Each row comes from the steps of one walk. Every step used is in the known rows, and no mark comes twice. Write the walk behind each row, first mark first.
Known rows
velo-vozudab-boli: [-14 -16  10  -4  12  16 -26   7   6  -2  11  -2 -15   1 -18 -32  25 -12
 -17   8   2  -4 -18  26   8 -20   4 -16   9  -1   0   0   5 -12]
velo-vozudab: [  1 -10   4  -7  -7  10 -11  14   6  15  -8  -1 -20   3  -4  -7  10  -3
 -10   7  -2  -3   4  24  12 -15  18 -11  -3 -19   6   2   2  -6]
beguro-zofe: [-19  15 -19   8   8   8  -1  11  12  -4  -1 -11  10   1   2  -9  -9  -8
 -14 -12   1  -6   3  -8   7 -11  14 -17   1   2  11   5   7  17]
boli-mato-velo-beguro-zofe: [-11   8 -10   6 -17  41 -13  -9  -5 -26  27 -20  12   6  23 -17 -12  12
 -45   7  -4  -1  17 -52  11 -11  21 -26  22 -29  17   5  14  46]
mato-velo-nemog-fonor: [ 13  17  -7  16  11   1  -8 -40   3  -1  -5 -24   2  14  12 -24  -2  -5
  -7 -13 -23 -28  16 -21  16 -19  25 -13  21  -7  -9  18  24  -9]
beguro-fonor-nemog-velo-vozudab-boli-mato: [ -7 -64   0   4  10   4  -3 -30  -8  15   1   0  11  -4  10 -13 -14  -4
 -27  16 -55 -35  -5  39  -9  12  25 -32  37   9  18  -6  11 -19]
lenife-fonor-nemog-velo-beguro: [  9 -50 -20   4 -24  -7  12 -35 -17  10   8  13   5  13   7 -18  10  16
 -38  21 -51  13  13 -10  19  12  -3 -53  20   2   1 -13  32  16]
pelatil-velo-beguro: [ -1   2 -18   9  -8   3 -24  -5   6  11  16 -23  13   5   5 -18  12   7
 -33  17  -7  43   9 -10 -14 -11  -6 -25  11 -26  -5 -14  22  38]
mato-velo: [-14  19  11  11 -18  19  -8 -32  -6  -5  17   3  -5   5  18 -12  12   8
  -6 -13  -4   0   4 -17   0  -4   5 -16   7  -7   0   9   4   4]
velo-pozor: [  6  16   4  -5  12  -8   0  13  -8   8   5 -11  -9   2 -18  -9   5  -4
  -3  -3  11  -2   0  -3  16 -15  -3 -15   1  -7  17 -12   8   0]
pelatil-velo-beguro-fonor-lenife: [ 16 -26 -42  10   3  12 -30 -22  28  -5  25 -35  27   8   9 -34  -2   6
 -61  23 -16  21   8  14 -38  -2 -11 -25  19 -10  -8 -22  12  52]
zofe-nemog-velo-mato: [ 38  -6   6  -6 -22  -4   6 -21 -22  32 -20  -5 -18  16   5  -1   8   3
  -2 -11 -36  14  12  13   2  10  14 -22  17 -25  29 -22  11  12]
mato-velo-vozudab: [ -7   6  13   4 -30  30 -14 -16   0   5  10   8 -22   7  15 -20  25   9
 -18  -6  -4   1   9  11  17 -18  22 -25   8 -23   6   6   7  -3]
velo-pelatil: [  6  -2   4 -24 -21   7 -14 -10  -3   6 -18 -17  -8   6   9 -12   2  -6
  -7  16   9   1  -2  -7  18 -20  10  -7  -7  -9  -1 -22   7   1]
pelatil-velo: [  3   7  -8  11  -1  -9 -14 -11   4  17   4  -4  16  -4   9  -6   7   1
 -15  -4  -8  22   2   7 -21  -5   1 -20  21 -20   2  -6  10  16]
boli-vozudab: [ 10 -38   7   4   3  -4  14  25 -20  -7   1  -5   4   1  18 -10  -3  12
   2  -3 -13   8   1  -1  -1   2   7   4  13  10  19   9  -2 -20]
pozor-velo-beguro-zofe-nemog-fonor-lenife: [ 28  -8 -39   3  38  15 -35 -39  12  -5  -6 -34  28  -1 -13 -46  -3  -3
 -34  -3 -25 -12  -9 -10 -10   5  16 -12  28 -22   7 -20  17  51]
vozudab-boli-mato-velo-beguro-zofe-nemog: [-13   0  -5   0  -1  53 -24 -23 -17 -47  21 -33  21  -5  18 -35  19  -1
 -40 -15 -17  -5  -1 -54  20 -14   7 -22  45 -26  27  -8  24  46]
vozudab-boli-mato: [  6 -23  17  -4  20   3  -9  -2  -9 -21  18   1  12 -10  -4  -1  -5  -7
  -7  11   2 -11 -19  -8  -8   4  -8   8  35   2  12  -2  -4  -5]
vozudab-boli: [-14  -8   9   5  18   3 -17  -5   2 -15  18  -3   7  -3 -14 -20  11 -13
  -4  -2   4  -2 -26   5  -6  -4 -10  -6  16  17  -5  -3   2  -7]
pozor-velo-vozudab-boli: [-11 -12  18   5  21   6 -39 -14   1   6  14   4 -18  -6 -22 -49  20 -12
 -18   5  20   5 -40  29 -11  -5   9 -21  19 -12   7 -11 -13 -13]
nemog-velo-pozor: [ -8  10  11   4   7 -20  13  -6  -5  38   5  10  -5  15  -8 -11   6   6
  -2 -18 -19  -1   8  12  -2  -1   5 -38   1 -10  17  -9  23  -6]
pozor-velo: [  1   3   4   5   8  -9 -13 -24  -2   7   4   7  -6  -9  -3 -19  -3   1
  -4   2  17  10 -22   0 -18  13   1  -6   5  -8   4 -11 -19   4]
zofe-nemog-velo-vozudab-boli: [-11 -25  14   1   4  12 -11 -18  -6  18 -12   4  -9   3  -5 -27  40  -7
  -7 -30 -44  -4  -4  35   3  -1  11 -30  22 -17  17  -6  27  -9]
beguro-fonor: [ -6 -12 -16  16   5  -5   2  -7  14 -16   2 -19   5   2   9  -3 -16  -9
 -16  -7  -9 -10   0  10 -11   4   0   1  -2  12   9  -8   2  -9]
pozor-velo-vozudab-boli-mato: [  7 -29  25  -3  21   5 -35 -11  -7  -1  14  11 -12 -12 -12 -33   2  -9
 -21  21  22  -3 -38  19 -17   1  12  -8  37 -26  22 -13 -20  -5]
nemog-zofe: [-10  10   3  14  17 -14   9 -14   7  16  -8  -1   1   3  -1  11 -13 -11
   2  -3 -22 -18  -4   5  -8  -6  19  -4  13  16   1   9  -7   9]
boli-mato: [ 18 -17   8 -10  -1   0   5   2 -12  -7   1   5   8  -9   9  14 -18   4
  -2  13   0 -10   1  -8  -9   6   5  17  16 -15  14  -1  -5   3]

Which walk is each row?
[  6  -9  24  -3 -30  27 -12 -15 -10  -2   8   9 -17   1  25  -5   9  12
 -22   6  -5 -12  11   1   7 -12  31 -11  26 -39  20  11  -2   0] : boli-mato-velo-vozudab
[ 22 -38 -11  -3 -12  -3  12 -21 -16 -10  -2   8  11  -9   1   0   6   0
 -18  15 -21  -4   3  -3  29   3  -7 -20  23  18   9  -9   5  -4] : lenife-fonor-nemog
[ 14 -29  -9   9   8 -20  22 -36 -14   3  -8   6  12  -9   3  12  -6 -11
 -13  14 -39 -19  -4  -4  19  -3  12 -21  36  34  11   1   0   4] : lenife-fonor-nemog-zofe
[  3  -8   1   4  -4   0  12 -26 -11  19 -23   6   9   7  16   0  16   6
  11 -31 -45  -2  12   8  -5  16  10 -15  14 -19  13  -6  23   4] : zofe-nemog-velo
[  5 -33  20 -12   9  13 -19  13  -7 -10  10   2  -5  -8  -7 -11   8  -9
 -18  18   0 -13 -13  19   1 -12   9  -1  30 -16  14   0   0  -9] : velo-vozudab-boli-mato
[  7   3  19   4 -17  20   1 -29 -16 -15  16  10   1  -4  31   5  -5  15
 -10  -2  -4  -8   4 -24  -5   5  12   0  29 -23  13   5  -3   6] : boli-mato-velo
[-14 -16 -43  25  12  -9  -7 -44   7  18   1 -49  30  -1  14  -6 -21 -10
 -43  28 -60   1   9  -3 -15 -16  19 -38  29  15  -6 -12  16  41] : pelatil-velo-beguro-fonor-nemog-zofe
[ 10 -47  -6   7 -18 -18  23 -40 -18  16  -1  31  13   3  11  -3   7   9
 -15   0 -51  -1   7   7  13  19   2 -43  25  13  11  -5  22  -9] : lenife-fonor-nemog-velo
[-21  -3  21  10  -9  35 -30 -23   0  -9  27   2 -17   4   0 -39  40  -3
 -22  -6  -1  -2 -13   9   8 -23  13 -32  23 -10   3   7   7  -8] : mato-velo-vozudab-boli
[  9   4  11 -14 -10   1 -29 -36  -6  13 -17  -9 -13   1   0 -31  -4  -7
  -8  18  26   9 -26 -10   0  -5  12 -12   1 -18   4 -33  -9   4] : pozor-velo-pelatil
[-25   0  -2   9   1  43 -26 -16  -4 -42  44 -22  16   3  13 -38   0   0
 -49   3   1  -3  -5 -49   5 -17   8 -31  35 -13  13   3  19  38] : vozudab-boli-mato-velo-beguro-zofe
[ 52 -11 -22  -7  34  -6 -10 -20  20   8 -15 -23  17  10 -18 -19 -15 -11
  -7  20 -16 -37  13  13   3 -11  11   0  19   5 -18  12  12  10] : velo-nemog-fonor-lenife
[ 35   7   7   2  -7 -11 -21 -18 -14  19   5  -5 -27   7 -13 -21 -13  -1
 -15  21  29  25 -22   5 -11   9   9 -12   9 -16  19 -28 -29  11] : pozor-velo-mato
[  8  -7   7 -24 -28   5   0 -40 -16  26 -43  -9  -3   6  20  -8  17  -1
   4 -20 -37   0  11  -2  12  -3  17 -21   8 -29  17 -27  30   8] : zofe-nemog-velo-pelatil
[ -3  -7  -7  -1  15  -3  15 -32 -10  26 -16  -5  16  -8  -4  16 -14  -8
   9  15 -42 -31   3  -1  11  -8  21 -11  17  33  -8  10 -12  10] : fonor-nemog-zofe
[ 10  -2  16   4   6  22 -20 -25 -16 -30  13 -17   4   0   9 -31  -1  -7
 -18   7   7 -17  -2 -35  13 -17   4 -15  44  -5  10  13   1   6] : vozudab-boli-mato-velo-nemog
[ 22   6 -24  16  28 -26 -17 -21  13  23 -17 -32  18   6   2 -11 -10 -14
 -11   2 -27  -6  12   1 -11 -22  19 -19  31 -22  -6   5  32   6] : pelatil-velo-nemog-fonor
[ -5  16  16 -15 -43  28 -15 -45  -9   0  -4 -15 -12   8  23 -26  13   0
 -11   2   5   3   5 -23  17 -21  17 -23   6 -15   0 -14  11   4] : mato-velo-pelatil
[-12  21 -11   5  14  -1  10  -3  -6  24 -20 -11   8   5  -3 -13  12  -5
  -6 -48 -36 -11  16  -4  21  -9  16 -44  11 -20  43 -13  33  21] : beguro-zofe-nemog-velo-pozor
[ 51  -7 -16   1  43 -17 -23 -44  17  13 -11 -13  12   6 -22 -39 -20  -9
 -12  17   0 -27  -9  11 -14   5  11  -5  28  -5 -12   1  -6  13] : pozor-velo-nemog-fonor-lenife
[  5 -15 -25  11 -16  37 -18 -41  21 -30  38 -24   8  18  16 -43   3  12
 -53  11 -13  -2  13  -9 -13   2  -5 -20  12  -2  -9  -9   9  33] : mato-velo-beguro-fonor-lenife
[ 18   8 -15  -2 -15   4   1  -9 -14  27 -22 -16  -4  18   8 -11  -3  -2
 -16 -26 -35   6  14   6  11  -1  29 -36  18 -20  41 -17  14  32] : beguro-zofe-nemog-velo-mato
[  6 -40  21  -9   7   8  -8 -15 -18  13 -12  11   1  -5   8 -12  25  -5
  -8 -15 -41 -13  -3  29  -2   8  19 -19  42 -35  32  -9  20  -6] : zofe-nemog-velo-vozudab-boli-mato
[ -7 -11  15   3  -7  33 -25 -27 -14 -33  43 -12   1   4  10 -29  13   8
 -35  16   3   7  -8 -41  -2  -5  -6 -18  36 -16   0  -3  14  19] : vozudab-boli-mato-velo-beguro
[  3 -18   7  -3 -17   9   3 -13  -8  30 -31  10 -14   5  10  -6  27   6
   1 -27 -48  -2  16  32   7   0  25 -25  10 -36  18  -3  20   0] : zofe-nemog-velo-vozudab
[  0   0  -6   3   2  -1 -28 -17   1   1  14  -9  -8   2 -10 -35  -1   3
 -22  20  19  25 -17 -20  -9   5  -3 -12   0 -17  -2 -18  -6  23] : pozor-velo-beguro
[ 20 -47  -3 -15 -39 -10  11 -52 -22  21 -22  14   3   9  14 -14   6   1
 -21  14 -43  -4   5   1  28   2  14 -52  19   2  10 -27  28  -3] : lenife-fonor-nemog-velo-pelatil
